Each row comes from the steps of one path. Every step used is in the known rows, and no mark comes twice. Write the path behind each row, first mark first.
Known rows:
ziret, zikis, kelevat, roto, seki: [ -6   7  -9 -12  -3  16  12  -6  -1   2   0 -20  11 -11  11  -8   0 -34
  -8 -13   5 -13 -18 -14   7 -15  -2  -5 -22  21   6   6  -7 -10 -25  -5
 -29   5   8  -4  12  11   4 -21]
rizen, seki, roto, kelevat: [ -1  11  -4  -1   4  15   3  -5   9   3  11  16  14 -20   4  -2 -19 -26
  -3  -9   8 -22 -23 -14  22 -10  -1  -1 -16  16   1  10   5  -4 -33 -11
  11 -16   2  25  14   1   8 -13]
seki, roto, kelevat, ziret: [ -3  14  -6  -3   9  14   5 -14   8   3   6   3  12 -15   7 -21 -17 -27
  -1  -8   4 -13 -20 -12  15  -9   4  -3   0  17  15   8   4  -9 -32  -8
   6 -12  -2  -1  14  -1  10 -18]
kelevat, ziret, zikis: [-10   8  -3  -4  10   9  11  -4   5   2  -5 -23  14   8   9 -11  -7 -29
  -2  -8   8 -15 -18  -8   9 -20   8  -1 -12  17   6   9   2 -19 -22   0
  -1   4   0 -11  11   5   8  -9]
ziret, kelevat, seki: [ -3  12   2 -13 -12   8   7  -8  11   9   1  20   6  -7   2  -8   5 -15
  -4  -5   6 -28  -6 -18  10 -11  -2  -6 -13  16  -6  -2  -3  -8 -16  -3
  -5  -8   1  13  14   7   6 -16]
ziret, kelevat, zikis, roto: [ -6   9   2  -9   5   1  21  -4  17  -3 -12  22  -8   1  -3 -10  -8 -22
  -8  -4  12  -4 -17 -19   8  -4   0 -11  -3  17  -7  22   1  -4  -9   1
  -3  -8   3   1  15  -1   5 -19]
ziret, zikis, roto, seki: [ -9   3  -9  -8   5  10  14   0  11  -6 -15 -28  -3   8   9 -11 -12 -46
  -4  -5  15  -9 -15 -13  13  -3  -1  -9  -2  21  -4  16   2  -4 -18  -2
 -12  -2   6  -3  18   4  -1 -15]
seki, zikis: [ -2   6   0  -5  -5  10   9 -11   8  -2   6  13  -3 -12  -4   0 -13 -14
  -7  -9  12  -5 -23 -15   3  -8  -3  -5  -9  17  -5  15   5  -5 -16  -6
   0  -2   5   1  10  -3  12 -23]
zikis, seki, kelevat, ziret: [ -7   9   1 -18   0  12  17  -5  19   1   9  -2 -12  10   2 -12   5 -21
  -7 -11  14 -16 -19 -11 -11 -16   5  -5 -16  18   0   9   9  -8 -23  -3
   2   5  -5   0  10   1  17 -21]
rizen, zikis, roto, seki, kelevat, ziret: [-11  11  -8 -19  11  15  16   0  18 -13   1  -9 -21  -1  11 -24  -8 -33
  -8  -8  24  -1 -16 -17  -1   5   4  -3  -7  19   1  21   7  -3 -14  -3
 -12  -6  -2 -16  10 -14   9  -8]
seki, roto, kelevat, ziret, zikis: [ -6  13  -9   3  18  12   7 -10   4   2  -4 -11  22  -4   9 -22 -20 -37
   1  -4   4 -14 -26 -12  14 -17   7  -2 -19  17  18   9   0 -12 -36  -6
  -5  -6  -1  -5  13   5   5 -13]
zikis, seki, kelevat: [ -5   8   1 -18  -6  10  14  -4  18   2   6   3  -7  15  -2   0   2 -22
  -8 -10  16 -15 -18 -17 -11 -14   1  -8 -23  19  -6  11  10   3 -21  -8
   1   0   2  11   9   4  14 -26]
roto, kelevat, ziret, zikis, seki: [ -4   6  -2   5   3   4  15 -10   9   3  -2 -28   7   4   2 -17 -11 -35
  -2  -7   7 -21 -33 -13   7 -21   6  -4 -17  18  10   8   3  -3 -37  -5
 -10   9  -5   2  19  10   8 -25]
zikis, seki, roto, kelevat, ziret: [ -1  13  -5  -4   6  10  12 -17  13   6  12   0  -4 -16   6 -23 -15 -33
  -2  -5   7 -12 -21 -18  10 -13   3  -5  -6  20  15   9   5   2 -36  -8
   1  -6  -4   7  15   3  14 -34]
rizen, seki, kelevat, ziret, zikis, roto: [-15   4  -2 -11  14  15  15  12  13  -6  -7  -6  -2  17  11  -4  -5 -39
  -3 -12  24 -30 -26  -5   1 -17   6   2 -21  16 -11  17   4 -14 -24   2
   7   3  -7   1  13  -4   2   4]
seki, roto, kelevat, zikis: [ -2  16  -4  -4  14   7   8 -13   6  -1   3  23  14  -4   0  -8 -21 -20
  -6  -1   4  -1 -23 -24   8  -9   2  -6 -16  17   6  18   3  -8 -23  -8
   2 -14   9   6  11   1  10 -27]
zikis, roto, seki, kelevat: [-11   2  -6 -20  -1  17  13   0  15 -10  -7   0 -15   6   6 -10   0 -38
  -8 -10  19 -10 -16 -11  -1   4  -4 -11   0  19  -9  16   8  -1 -16  -7
  -6  -8   2  -1  14  -4   4 -12]
seki, kelevat, roto: [-12  10   1 -22  -1  20   7  -3   8  -2   4  24   3   0   3  -1   6 -28
  -6  -9  21 -17 -12 -13  -5  -3  -1  -1 -16  17  -9  10  -3  -6 -20 -10
  -6  -4   3   1   6  -6   6 -11]
seki, kelevat, ziret: [-11   7  -1 -18   4  16   9  -3  13  -1   3   2   2   9   3  -9   4 -19
  -6 -12  10 -17 -19  -6  -6 -12   5  -3 -13  15   0   9   6 -17 -19  -4
   9  -2  -3 -10   7  -3  13  -5]
kelevat, seki, roto: [ -5  18  -3 -18   4  14   1 -10   8   6  14  17  10  -7   8  -4 -10 -18
  -1  -1   9 -14   0 -23   7 -10  -2  -1 -12  20  -4   2   0  -9 -16  -6
   6 -12   8  11   8   2   8 -24]
seki, zikis, roto: [ -5   5   1  -4  -1   8  13  -9   7  -5   0  10 -18 -13   0  -2 -18 -23
  -6  -7  17  -3 -23 -18   5  -1  -4  -4   7  19 -12  22   5   7 -13  -5
   0  -2   2  -1  12  -8   6 -26]
ziret, zikis: [ -7   5  -3  -5   3   6  10  -3   6   3  -8 -18  17  13   2   2  -9 -25
  -3  -7  11 -12 -19 -13   9 -15   3  -3 -20  18   0   9   2 -10 -20  -3
   0   1   7   2  12   6   5 -10]
kelevat, seki, zikis, roto: [ -6   9   4 -11  -5  12   8  -9   8  -5   6  20 -18 -12   1  -1 -14 -22
  -3  -3  17 -14 -12 -24   0  -4  -7   0   3  20 -18  12   0   4 -11  -7
  -5  -1   2   4  12  -6   5 -31]
kelevat, ziret, zikis, roto, seki: [-12   3  -9  -8  13  12  15  -2   6  -8 -11 -31  -7   0  14 -23 -11 -46
  -3  -7  12  -8 -17  -7  10  -7   3  -7   5  20   4  16   2 -13 -20   1
 -12   3  -1 -14  17   1   1 -10]

Which path is each row?
[ -5   3   1   7   1  14  12  -8   7  -9   8  14 -15 -32   3 -11 -20 -32
  -5 -13  18 -21 -38  -8  16  -8  -3   2   6  15  -7  23   5  -4 -30  -6
   4   0 -11   7  18 -10   5 -17] => rizen, seki, zikis, roto, kelevat, ziret
[  4  22  -6 -13   9   3  15 -10  15   4  17   1  -8 -10   6  -9 -20 -21
  -5   1  18   3 -11 -35   7  -4   4  -3 -24  23   5  16   8  14 -17  -5
  -4 -11   9  12   6  -4  17 -32] => rizen, zikis, seki, roto
[ -3  10   2  -4 -10  14   0 -13   6   5   5   6  13  -6  -2  -3  -8 -18
  -3  -8   6 -25 -15 -20  10  -7  -5  -1  -9  16  -7  -2   1  -5 -25 -13
  -2  -6   2  17  15   4   4 -26] => roto, kelevat, seki
[ -1   7  -4  -3  -2   6  13  -6   7  10  -6 -26  18   2   2   7  -5 -17
  -6 -16   2 -10 -22 -18   7 -23   3  -2 -31  19   4   5   2  -8 -21  -4
  -6   3   8   0  10  14   9 -20] => ziret, zikis, kelevat
[ -7   5  -1   1   4  12   9 -10  10   0  -5  -9  -8 -16   2 -18 -13 -34
  -2 -12  11 -14 -25 -11  14  -3   0  -1  13  17   1  13   5   0 -28  -9
   8  -4  -7  -3  19  -6   3 -20] => zikis, roto, kelevat, ziret
[ -4   5  -6  -8  -5  12  10 -12   6  -7   6   5  -9 -25   3  -9  -9 -23
 -10  -7   9  -4 -23 -12   6  -6  -4 -11  -3  18   1  16   4  -9 -14  -5
 -11  -3   5  -2  13   2  12 -22] => roto, seki, zikis
[ -7   7  -4 -13   3   5  21  -4  14  -8 -13  15 -14  -5   3 -19  -5 -31
 -10  -4   9  -3 -16 -15   9  -2  -1 -17   3  18  -1  22   0  -9  -8   1
 -16  -9   4  -1  17   2   5 -20] => ziret, kelevat, zikis, roto, seki
[-11   6  -3  -4  14   8  15  -1   8  -1  -9 -23  -4   9  10 -13 -12 -38
  -1  -7  15 -10 -18 -10   8 -11   4  -1   0  19   0  16   1  -9 -20   1
  -1   3  -2 -12  15  -3   0 -11] => kelevat, ziret, zikis, roto
[-12   8   3 -19  -3  23   4   5   7  -4  12  29   3  -3   5   6   4 -28
  -7 -12  24 -29 -17  -9   0  -7  -2   2 -24  15 -16  12  -2 -13 -24  -7
   4  -5   0  15   8  -6   5  -2] => rizen, seki, kelevat, roto
[  0  11  -6   1   7   5  14 -12  12   8  -1 -11  11   2   4  -9 -19 -38
  -2  -1   7 -16 -26 -24   8 -17   1  -7 -28  21  11  10   3   8 -38  -9
 -12  -3   4  16  18  10   7 -31] => ziret, zikis, seki, roto, kelevat
[  3   6   0   0 -11  11  13  -6   9   3  19  12  -3 -29  -1  12  -8  -7
 -11 -20   9 -18 -33 -15   9 -22  -5   0 -27  15  -7  15   6  -8 -18  -4
   6   1   3  14   9   4  16 -21] => rizen, seki, zikis, kelevat
[ -5  12   4 -13   1   0  19  -8  14   0  10   9  -7   9  -4  -1  -6 -16
 -10  -3   8  -1 -19 -26  -5 -16   3  -8 -15  20  -5  19   7  -6 -14   0
  -1   3   7   9   9   5  16 -32] => kelevat, zikis, seki
[  7  18  -6  -2   5   4  11 -16  17   3  13   1  -1 -17   2 -13 -28 -25
  -4   1  14  -2 -23 -35  11  -3   4  -3 -25  21   9  15   7  20 -27 -11
  -9 -13   6  18  14  -2  13 -34] => rizen, zikis, seki, roto, kelevat
[ -9  10   3 -22  -7  15  13  -5  12   0   9  21 -11   5   3  -3   5 -30
  -8  -6  23 -18 -14 -18 -12  -7  -1  -4 -19  20  -8  11   0   4 -25  -8
 -11   2   1   8  10  -1  10 -25] => zikis, seki, kelevat, roto
[-11  12   2 -19   7   9  13   0  11  -5   1  24   5  23  -3   3  -1 -11
 -11  -7  12  -6 -20 -17 -14 -13   4  -6 -28  15  -8  19   6 -19 -10  -4
   3  -4   7  -1   5   0  13 -15] => seki, kelevat, zikis
[ -1  19  -2 -17   0  11   4  -9   9   9   6  34   6 -15   6 -13  -1 -19
  -1   2   5 -23   2 -21  13 -10  -2  -7 -16  18   2   0  -5  -7 -17  -4
  -3 -16   3  12  11   5   8 -19] => ziret, kelevat, seki, roto
[ -8  10   2 -11   8   5  16  -4  10  -7  -3  14  -8  10   0   0 -14 -22
  -9  -5  15   3 -16 -23   2  -4   1  -5   3  18 -12  24   6  -6  -8  -1
   5  -5   7  -1  11  -5   6 -21] => kelevat, zikis, roto
[ -3  11  -3  -9  -2  11  12 -11   7  10   9 -12   4 -20   2  -6   0 -10
  -7 -21   0  -9 -19 -13   5 -19   1   0  -8  17   9   5   6 -14 -19  -3
   5   2   1  -9   8   4  15 -22] => zikis, kelevat, ziret
[-13   2  -9 -18   7  15  14   6  13 -10 -19 -19  -4  21   9  -9  -5 -44
  -5  -6  18 -14 -20 -11  -3  -5   0 -11 -16  19  -7  16   3  -4 -17  -5
 -15   0   3  -4  16   1   0  -8] => ziret, zikis, roto, seki, kelevat
[  2  14  -1  -9  -1   0  16  -9  15   2  13 -12  -9  -5   0  -4 -13 -17
  -7  -5  20   1 -16 -33   3  -5   4  -2 -19  21  -3  15   8  12 -16  -5
  -4  -4   6  12   9  -3  15 -28] => rizen, zikis, seki
[  1  19  -1 -14   5  -2  22 -10  18   5   7  34  -7  -2   1 -14  -6 -21
  -9   4   7  -5 -14 -26   4 -18   4 -13 -22  20   8  19   1  -3 -17   3
 -12  -9   5  11  10  10  16 -32] => ziret, kelevat, zikis, seki, roto
[ -5  10   4 -10  -9  11   3 -12   4  -1  13  24  -4 -10  -1   2  -9 -11
  -5  -4  10 -16 -12 -22  -1 -12  -5   0 -12  18 -12   9  -1  -7 -13  -7
  -4   0   5   6   8   0  10 -30] => kelevat, seki, zikis
[ -2  17  -1 -15  12   2  17 -10  13   1  16  20  -7   6   1  -6 -16 -22
  -8   2   8   3 -13 -29  -2 -17   3  -8 -18  22   2  21   6  -5 -15   0
  -3  -6  10  10   6   4  17 -34] => kelevat, zikis, seki, roto
[ -6   7  -5 -14  -9  15  11  -8   8  -1  -2  20  -3 -29   8 -20   9 -36
  -7  -7  12 -18 -10  -9  16   1  -4 -13  -1  18   4   7  -9  -8 -22  -4
 -22  -9   2   0  14   2   4 -15] => ziret, kelevat, roto, seki
[  2   8  -1  -3 -11   9  12 -13   7   5   9   5  -1 -24  -3   6  -7  -4
 -10 -17   6  -5 -29 -21   2 -17  -3  -3 -19  18   0  12   4  -3 -17  -6
  -3   1   5  -2   8   5  15 -32] => seki, zikis, kelevat
[ -4   4  -2   0  -3  10   9  -8  11   0 -11  -7  -1  -9  -3  -6 -18 -31
  -3 -11  11 -10 -24 -16  15   4  -4  -4   8  18  -6  12   6   9 -26 -12
   5  -9   0   9  19  -5   0 -23] => zikis, roto, kelevat
[  3  14  -5  -7  -3   6  13  -9   7   8  10 -13   9 -14   0   3 -10  -1
  -9 -16  10   4 -20 -30   8  -9   3   1 -26  19   2  11   7   4 -13  -7
  -2  -7  10   2   7  -1  15 -22] => rizen, zikis, kelevat
[ -4  12  -5  -1  10  17   4  -6   5   2  14  10  11 -26   8 -13 -18 -29
  -2 -12  10 -22 -24 -10  22 -13   2   0  -9  15   9  11   5 -14 -36  -7
  14 -12  -5  14  15  -2  10 -10] => rizen, seki, roto, kelevat, ziret
[  2  14  -4  -3  -1   8  11 -15  15   7   7   3   1 -13   2  -9 -16 -30
  -2  -3   7 -12 -23 -23  12  -8   0  -7 -13  21   8  10   8  11 -33 -11
  -2 -10   3  19  17   6  11 -35] => zikis, seki, roto, kelevat
[  1   6  -7  -6 -14  12  12 -15   7  -1   8   1  -4 -30   2  -5  -6 -15
 -11 -18   1  -3 -28 -17   5 -15  -5  -9 -11  19   6  12   5  -7 -16  -6
 -16   1   7  -4  10   7  17 -31] => roto, seki, zikis, kelevat
[ -3  14  -2  -3  12  10   8  -4   7  -3  10  30  12  -7   2  -1 -19 -21
  -8  -4   8 -15 -26 -20  14 -15   0  -2 -22  15  -1  19   4 -14 -24  -6
   9 -13   5  20  11   2  10 -17] => rizen, seki, roto, kelevat, zikis
[ -4  12   2 -10   1   1  16  -7  14   2  -3  25   5  -1  -3  -8   0 -12
  -9  -3   6  -6 -18 -17   7 -15   4 -12 -16  14   1  15   0 -16 -12   1
  -4  -6   5   3  11   6  12 -16] => ziret, kelevat, zikis
[ -7   7   0   1   1  10   6  -6  10   0 -13 -13  10   9   2  -4 -17 -36
   1  -4  12 -27 -18 -23  10  -7  -3   0 -11  19 -12   5  -1   3 -28 -10
  -9  -1   2  11  21   4  -5 -25] => ziret, zikis, roto, kelevat, seki
[-12   9  -4 -23   3  12  12  -1  10 -12   0  17  -1  17   0  -7   1 -20
 -14  -6   9  -5 -20 -14 -12 -10   1 -12 -23  16  -4  18   5 -22 -13  -3
  -7  -4   9  -3   6   4  13 -12] => roto, seki, kelevat, zikis
[ -2   8  -8  -7  -6  15  14 -16   6  -1  13  -4 -10 -34   6 -17  -1 -16
 -11 -18   2  -4 -28 -12   3 -18  -1  -6  -8  18  13  12   4 -16 -18  -3
 -15   5   0 -15   9   4  19 -27] => roto, seki, zikis, kelevat, ziret
[  0  14  -4 -13   3   7  13 -10  14   8  13   2  -5  -4   4  -7 -11 -26
  -4  -2   9  -5 -10 -23   6 -11   1  -7 -12  22   4  11   7   5 -21  -4
   3  -8   6  14  10   4  14 -32] => zikis, seki, roto
[ -2   9   3   2 -12  12   1 -17   4   0   7  20   2 -20  -4  -4 -13 -17
  -3  -5   6 -23 -25 -22   3  -9  -6  -2 -12  16  -7   6  -1  -2 -23 -12
  -8  -1   2  10  14   0   8 -33] => roto, kelevat, seki, zikis
[ -2  11  -5 -10   5  14   6  -1   9   4  16  16  10 -11   6   4 -14 -24
  -5  -8  14 -17 -12 -14  18 -12   0  -2 -15  17  -3  14   7  -9 -21  -4
  16 -14   5  21   9   0  12  -8] => rizen, seki, roto
[  4  26  -6 -17   3  10   5 -10   8  11  20   8  12 -15   6  -1 -17  -3
  -5  -7   8  -1  -4 -39   5 -13   1   4 -36  22   1   4   1   2 -12  -7
  -9 -13  11  10   3   0  16 -30] => rizen, zikis, kelevat, seki, roto
[ -7   9  -1  -6   6   3  18  -7  10   5   2 -27  -1   9   5 -13  -7 -30
  -3  -7  13 -15 -21 -14   2 -23   8  -4 -20  20   5  10   5 -10 -27   1
  -5  11  -2  -2  14   8  12 -20] => kelevat, ziret, zikis, seki
[ -8   6  -2  -5   7   6  14   0   9   0 -15 -18   0  11   6   0 -16 -37
  -1  -7  16  -9 -19 -16  10  -6   0  -3  -6  20  -8  15   4   2 -18  -3
   0  -1   5   0  16   2   0 -14] => ziret, zikis, roto
[ -6   9  -7   4  17  15   6  -4   5   2   4  -4  20  -9  11 -13 -21 -38
  -1  -8   8 -28 -30  -9  21 -22   7   2 -25  16  11  11   0 -16 -39  -4
   5  -4  -4  10  16   5   6  -5] => rizen, seki, roto, kelevat, ziret, zikis
[ -2   2   0   6  -5  10  11 -13   7  -7  -6  10 -11 -22  -3  -4 -25 -27
  -4  -8  16  -9 -34 -19  10   1  -6  -3   6  18  -7  20   4  12 -24 -11
  -4  -5  -2   4  17  -6   4 -29] => seki, zikis, roto, kelevat
